Known rows, with every way that one mark hangs from another
[silu [fipaz [rulepu mobe]]]: [-0.97  1.12  0.05 -1.06 -3.73  0.35  0.01  0.23  3.62  0.33 -0.87  0.08
 -1.03 -0.60  3.00  0.79 -1.19  0.74  2.39  2.52]
[fipaz [nezag [zoren rulepu]] silu]: [ 1.46 -1.28  0.15  0.94  2.97  2.13  0.67 -0.27 -1.49 -1.06  2.01  0.36
  1.73  0.19 -0.04  0.95  1.04 -1.93 -0.14 -2.68]
[silu [fipaz nezag [rulepu mobe]]]: [-0.48  0.97  1.78 -1.20 -0.36  0.31 -0.92 -1.45  3.55 -0.30  0.97  0.20
 -3.24 -0.43  1.56 -0.24 -1.18 -0.09  0.98  2.31]
[zoren [rulepu fipaz mobe] silu]: [-2.45 -0.86 -1.24 -1.10 -4.57 -0.24 -0.05  1.32  0.87  0.17  0.07 -0.93
 -0.30  0.71 -2.43  0.58  0.07 -0.69  0.46  1.69]
[fipaz nezag silu]: [ 0.32  2.55  1.97 -0.84  3.63  1.80 -0.45  1.75 -1.10 -0.96 -0.64  0.72
 -0.79  0.25  2.95  0.08 -0.07  0.20 -0.63 -1.03]
[nezag fipaz zoren]: [ 1.95  0.02 -2.89  2.80 -2.16 -1.19  1.30  0.79 -2.17 -0.45 -4.89 -0.46
  0.30 -0.04 -1.32  3.49 -0.97  0.98  0.36 -1.11]
[rulepu fipaz [mobe zoren]]: [ 0.53  4.04 -2.05 -1.80 -2.51 -0.39 -0.51  1.52  0.50 -0.67 -2.48 -1.03
 -5.62 -0.30  0.68  0.37  1.52  0.21 -1.64  2.21]
[nezag [zoren [fipaz rulepu] silu]]: [-0.72 -4.58  1.10  2.75 -0.74 -1.59  1.88 -1.42  0.81  1.08 -1.49 -0.27
  7.72  0.06 -0.51 -0.81 -1.34  0.88  1.95 -2.09]
[mobe [zoren [rulepu fipaz]]]: [ 0.08  2.45 -2.60  0.06 -2.93  1.71  0.32  1.71 -3.08 -0.79 -1.74 -1.38
 -3.09  1.00  0.16  1.33  1.59 -1.29 -1.88 -0.40]
[mobe [zoren [fipaz nezag rulepu silu]]]: [ 1.37  0.47  1.00  0.41  4.05  0.75 -0.57 -0.74 -1.39 -0.51  1.38  0.81
  1.84 -0.44  2.93 -2.27  0.60  0.21 -1.49 -2.49]
[rulepu [fipaz [nezag [zoren silu]]] mobe]: [ 0.17 -1.56  0.74 -0.44 -0.57 -2.06 -0.13 -1.61  3.87 -0.93 -0.30 -0.81
 -1.40 -0.31 -4.34 -0.53  0.47 -0.55 -0.61  1.45]
[nezag [fipaz rulepu silu] zoren]: [ 2.46 -1.62 -4.35  0.70 -2.51 -0.12  0.60  1.13  1.63 -1.38 -2.62  0.53
  4.94 -1.61  3.32  2.89 -0.57  0.91  0.99 -2.68]
[silu [fipaz nezag [rulepu [mobe zoren]]]]: [ 0.96  2.25  0.78 -0.52 -0.28  0.28 -0.77 -1.81  2.65 -0.06  1.22 -0.17
 -4.84 -0.86  0.52  0.08  0.81 -0.62 -0.93  1.67]
[zoren rulepu]: [-1.32  1.42 -0.18  0.93 -0.75  1.97  0.94  1.91 -4.45  0.24 -1.53 -0.56
 -0.01  1.46  1.31  2.01 -0.72 -0.54  0.66 -0.85]
[mobe [zoren silu]]: [-0.64  2.12  1.06  1.65 -1.39  0.00  0.99  1.93 -1.90  1.40 -2.67 -1.00
  1.11  0.71 -1.75  1.19  0.86  0.24 -1.10 -0.92]
[rulepu [mobe [zoren [fipaz nezag] silu]]]: [-0.10 -0.25  2.84  1.60  3.00 -1.89 -0.12 -1.92 -1.91  1.87  1.33 -0.10
 -1.33  0.57 -5.92 -2.20  0.46  0.29 -1.73  0.61]
[fipaz nezag rulepu silu]: [ 0.19  1.20  1.00 -1.49  2.72  1.59 -0.91  0.98  0.78 -1.48  0.14  0.69
  1.76 -0.40  5.71 -0.10 -0.72  0.22 -0.11 -1.98]
[rulepu [mobe [zoren [silu fipaz]]]]: [-0.87  1.52  1.04  0.83 -3.82 -0.68  0.63  0.53  2.72  2.18 -0.24 -0.47
 -1.70 -0.07 -4.23  0.93  1.44  0.12  0.20  2.43]
[zoren [fipaz nezag] [rulepu mobe] silu]: [-1.98 -3.11  2.90  1.49  2.41 -0.96 -0.01 -1.87 -2.66  1.83  3.07  0.17
  0.89  1.55 -5.70 -1.83 -1.03 -0.48  0.15  0.30]

Rows
[-0.73 -2.96  0.23  0.68 -4.73 -1.18  1.10 -1.27  6.53  0.96  0.20 -0.35
  3.73 -1.22 -1.61  0.95 -0.16  0.05  2.97  1.30]
[nezag [zoren [silu [fipaz [rulepu mobe]]]]]
[-0.69 -3.07 -1.84 -0.02 -4.54 -0.97  0.92 -0.05  2.58 -0.02  0.35 -1.24
  1.26  0.15 -3.98  0.94  0.78 -1.23  0.91  0.89]
[nezag [zoren [rulepu fipaz mobe] silu]]
[ 1.51  0.65  0.47  0.24  0.90 -0.18  0.12 -0.72  0.76 -2.20 -2.53 -0.81
 -2.69  0.25 -0.57  0.03  0.16 -0.70 -1.15  0.00]
[rulepu [fipaz [nezag zoren]]]
[-0.59 -1.23  1.89  0.79  4.51  1.93 -0.06 -0.04 -4.13  0.11  2.48  1.12
  1.95  1.28  0.17 -1.64 -0.49 -0.46 -0.10 -1.77]
[zoren [fipaz nezag silu] rulepu]
[-1.06 -0.42  0.02 -0.37 -0.04 -0.98  0.06 -0.52 -0.38  0.66 -0.98  0.33
  1.03 -0.09  2.93 -1.18 -1.99  1.63  1.84  0.86]
[zoren [fipaz [rulepu mobe]]]
[-1.85 -2.75  2.69  0.37  2.08 -2.02 -0.60 -2.24  1.04  1.00  1.45  0.31
  2.43  0.20 -1.58 -2.47 -1.91  0.79  0.52  0.39]
[zoren [fipaz nezag [rulepu mobe]] silu]
[ 1.38  1.34  1.29 -0.53  4.84 -0.12 -0.63 -0.89 -1.38  0.54  2.08  1.11
 -2.37 -0.33 -0.64 -2.30  1.37  0.25 -1.63  0.19]
[rulepu [mobe [zoren [fipaz nezag silu]]]]
[ 0.91 -2.49 -0.71  0.81 -0.01 -1.56  1.14 -1.92  0.91  0.46 -0.67  0.16
  2.97 -0.84  1.10 -0.85 -1.23  0.88  2.14 -0.01]
[nezag [zoren [fipaz [rulepu mobe]]]]
[-0.95 -0.90  2.50  1.95  3.77  1.12  0.40 -1.13 -6.01  0.40  0.79  0.13
 -0.59  2.18 -1.44 -1.26 -1.32 -0.56 -0.37 -1.10]
[zoren [fipaz nezag] rulepu]
[-1.08 -1.04 -0.48 -0.64  0.99  0.99  0.23  0.93 -2.21  1.13  2.38  1.16
  2.08  0.46  0.86 -0.84 -0.23  0.28  1.73  0.19]
[zoren [fipaz silu] [rulepu mobe]]
[-0.97 -0.04  1.30  1.55 -0.36 -1.97  0.75 -0.32 -1.67  2.53 -0.48 -0.25
  0.61  0.48 -4.44 -1.16  0.50  0.89 -0.27  0.88]
[rulepu [mobe [zoren fipaz silu]]]
[ 1.01  0.00  0.94  1.27  4.51  1.86  0.04 -0.35 -4.94  0.42  2.94  0.70
  0.23  0.95 -1.14 -1.38  1.44 -1.17 -1.95 -2.49]
[mobe [zoren [fipaz nezag silu] rulepu]]
[-0.42  2.48 -1.77 -3.54 -2.04  0.55 -0.90  2.84  3.06 -1.30 -1.14  0.35
 -2.38 -0.72  3.88  0.08  0.47  0.78  0.55  2.28]
[rulepu [fipaz silu] mobe]
[ 1.72  2.28 -0.66 -2.03  2.31  0.78 -1.32  0.10  1.32 -0.77  2.04  0.67
 -1.51 -1.54  3.55 -0.28  1.36 -0.34 -1.72 -0.75]
[fipaz nezag [rulepu [mobe zoren]] silu]
[ 0.67  0.48 -3.52 -0.45 -2.47  0.52 -0.37  2.72  0.15 -1.16 -2.88  0.68
  3.30 -0.96  5.05  2.63 -1.44  1.62  0.58 -1.85]
[nezag [fipaz rulepu silu]]
[-0.35  0.63 -0.88 -3.09  0.55  1.49 -1.57  0.75  1.03 -1.76  2.60  0.36
 -3.48  0.08  1.05 -0.34  0.83 -1.31 -0.84  1.04]
[zoren [rulepu [fipaz nezag silu] mobe]]
[-0.57  0.17  0.50  0.86 -0.90  0.66 -0.26 -0.14 -1.54 -0.47  0.63 -1.43
 -1.91  1.36 -4.22  0.03  1.68 -2.19 -3.12 -0.84]
[mobe [zoren [rulepu [fipaz nezag]] silu]]
[ 2.05 -0.94 -0.47 -1.51  2.45  0.03 -0.39 -1.36  4.01 -1.41  1.97  0.70
  1.24 -1.88  3.20  0.02  0.26 -0.41  0.57 -0.99]
[fipaz [nezag zoren] [rulepu mobe] silu]
[-1.07 -5.03  0.50  2.61 -0.76 -1.41  1.88 -1.63 -1.43  2.12  1.60 -0.25
  4.54  0.71 -5.94 -0.34 -0.32 -0.40  2.05 -0.27]
[nezag [zoren fipaz [rulepu mobe] silu]]
[-0.32  1.36 -1.52 -2.79 -0.88  0.87 -0.58  1.95  2.67 -0.38  0.15  0.82
  1.66 -1.29  6.31  0.59 -0.50  1.07  1.69  0.15]
[fipaz [rulepu mobe] silu]
[-0.19  2.58  0.63 -2.28  0.52 -0.43 -1.35  0.20  0.83 -1.64 -1.27 -0.41
 -6.33  0.23  0.50 -0.62 -0.38  0.01 -1.10  2.64]
[rulepu [fipaz nezag] mobe]
[ 1.94  1.89 -4.61  0.20 -3.52 -1.40 -0.57  0.67 -0.85 -0.04 -2.50 -0.38
 -2.30 -1.29  0.84  2.73 -0.25  1.07 -1.21  0.07]
[nezag [fipaz [rulepu [mobe zoren]]]]
